What can hang from each mark:
kope: daduvag lelev mididi renap
daduvag: lakin
mididi: kope
duno: daduvag
lelev: kope
renap: gemovi gevenan
lakin: daduvag
gemovi: renap

Every row comes from one small tree of marks. The marks that hang from a mark follow it in brackets, in alphabetical order. Every link used is in the known rows. Which tree was each row made from?
Known rows:
lelev{kope}: [-9 -23 -1 -12 -17 -22 -2 -28 12 0 -3 16 -4 -27 -27 -2 7 0]
mididi{kope{daduvag renap}}: [3 10 -2 -10 8 -11 14 -11 1 -13 -4 11 10 -26 -19 -31 2 -11]
duno{daduvag{lakin}}: [-22 -3 0 -3 12 -26 10 -14 1 0 29 12 -1 -15 -27 17 -4 -8]
kope{daduvag{lakin} lelev mididi renap}: [-6 36 -3 -16 2 -29 -19 34 8 -15 -8 3 18 20 2 -14 16 -14]
lelev{kope{renap}}: [-2 -21 -13 -15 -19 -16 -6 -31 9 -14 -21 16 4 -24 -16 0 2 0]
gemovi{renap}: [-23 6 7 -25 -14 -11 -17 -32 16 11 -6 19 -19 -24 -18 8 11 -8]
lelev{kope{daduvag mididi renap{gemovi gevenan}}}: [-11 19 -4 -13 -15 -24 -8 -3 19 -20 -34 20 3 24 -1 -34 6 0]
lakin{daduvag}: [-15 -6 6 -22 -6 -42 8 -21 12 6 -6 10 -5 -25 -32 6 2 -12]
kope{renap}: [-15 -5 -6 -24 -1 -15 -7 -28 8 -5 -20 14 -3 -18 -17 4 14 -6]
mididi{kope{daduvag{lakin}}}: [-8 7 11 6 22 -22 7 4 4 -6 30 10 6 -15 -31 -8 -3 -11]
duno{daduvag}: [-18 -3 -2 -17 -1 -22 17 -23 1 7 13 14 -7 -27 -25 -7 5 -8]
mididi{kope{daduvag lelev renap{gemovi gevenan}}}: [-6 50 10 -12 12 -9 19 6 6 -13 -13 12 -3 11 -14 -51 17 -6]
renap{gemovi gevenan}: [-38 11 15 -21 13 -17 1 -30 21 8 -8 22 -27 8 -29 -4 22 1]
mididi{kope}: [-8 -13 8 -15 12 -14 13 -22 5 1 12 12 -5 -33 -36 -9 14 -6]
lelev{kope{daduvag{lakin} mididi}}: [-6 -2 0 0 -10 -36 -17 15 16 -12 9 12 15 4 -13 -4 -3 -7]
lelev{kope{daduvag{lakin} renap{gemovi}}}: [-6 6 1 7 7 -21 -11 -5 13 -20 -18 15 10 7 -9 -1 -14 -9]
lelev{kope{daduvag}}: [-5 -2 3 -7 -21 -25 1 -11 11 1 0 16 0 -22 -21 -26 -2 -5]
kope{mididi}: [-19 -8 2 -30 -3 -27 -12 -10 15 4 -7 12 -4 -7 -18 -1 26 -6]

Which tree is each row?
[-10 36 0 -8 5 -22 -10 19 4 -11 -1 6 10 7 -10 -11 6 -11]
kope{daduvag{lakin} lelev renap}
[-21 28 -5 -28 -10 -14 0 -13 9 -6 -13 15 -9 4 -16 -16 28 2]
kope{lelev renap{gevenan}}
[6 38 11 -14 16 -9 14 12 2 -11 -20 5 4 -3 -13 -44 14 -16]
mididi{kope{daduvag lelev renap{gemovi}}}
[-8 35 7 -29 -11 -29 -7 30 12 7 -5 4 2 4 -9 -39 30 -12]
kope{daduvag lelev mididi}
[-8 21 -4 -20 -1 -8 15 -12 2 -15 0 12 0 -9 -22 -28 22 2]
mididi{kope{lelev renap{gevenan}}}
[-17 50 -2 -22 -12 -18 4 3 8 -6 -10 14 -4 8 -10 -39 19 -2]
kope{daduvag lelev renap{gevenan}}
[-15 -2 -6 -20 -11 -21 -11 -18 21 -21 -37 21 0 19 -5 -10 14 4]
lelev{kope{mididi renap{gemovi gevenan}}}
[-9 44 8 -15 17 -26 -19 37 13 -14 -22 4 12 35 4 -16 17 -17]
kope{daduvag{lakin} lelev mididi renap{gemovi}}
[-4 15 10 5 35 -13 4 0 5 -19 -3 10 10 3 -18 -8 -6 -15]
mididi{kope{daduvag{lakin} renap{gemovi}}}
[-3 29 14 0 17 -21 9 24 2 -5 30 4 8 -8 -27 -22 7 -12]
mididi{kope{daduvag{lakin} lelev}}
[-8 43 0 2 10 -15 11 15 2 -22 19 9 11 10 -17 -26 5 -3]
mididi{kope{daduvag{lakin} lelev renap{gevenan}}}
[-11 13 -13 2 -18 -32 -17 6 15 -28 -2 18 18 21 -4 -11 -4 3]
lelev{kope{daduvag{lakin} mididi renap{gevenan}}}
[-16 55 6 -27 -2 -22 -6 20 17 -9 -32 12 -2 36 3 -44 29 -6]
kope{daduvag lelev mididi renap{gemovi gevenan}}
[-19 14 6 -9 8 -35 -16 17 14 -3 12 9 7 10 -16 -1 8 -11]
kope{daduvag{lakin} mididi}
[1 37 13 1 30 -13 7 22 2 -18 -4 5 11 10 -13 -21 4 -16]
mididi{kope{daduvag{lakin} lelev renap{gemovi}}}
[-17 8 5 -14 21 -6 14 -30 9 -14 -15 19 -9 0 -24 -15 14 0]
mididi{kope{renap{gemovi gevenan}}}
[1 0 -12 -1 -12 -32 -20 12 11 -25 -9 12 24 6 -1 -5 -7 -7]
lelev{kope{daduvag{lakin} mididi renap}}
[1 29 12 -14 4 -16 17 15 1 3 15 5 1 -22 -25 -44 17 -11]
mididi{kope{daduvag lelev}}
[5 31 1 -2 14 -17 6 20 -3 -19 11 3 18 -6 -16 -21 3 -13]
mididi{kope{daduvag{lakin} lelev renap}}
[-8 21 4 -35 6 -19 -15 10 13 -8 -42 7 0 17 0 -14 34 -12]
kope{lelev mididi renap{gemovi}}
[-6 16 -7 -25 -7 -24 -13 4 11 -9 -23 10 9 -1 -3 -24 15 -10]
kope{daduvag mididi renap}
[3 7 -1 -14 -9 -24 -12 2 16 -17 -41 15 12 9 3 -28 3 -10]
lelev{kope{daduvag mididi renap{gemovi}}}
[-18 49 -4 -14 -3 -30 -13 30 13 -17 0 9 11 34 -1 -20 19 -4]
kope{daduvag{lakin} lelev mididi renap{gevenan}}
[-2 6 -1 -1 3 -30 -21 12 16 -24 -25 13 18 22 -1 -5 -6 -10]
lelev{kope{daduvag{lakin} mididi renap{gemovi}}}
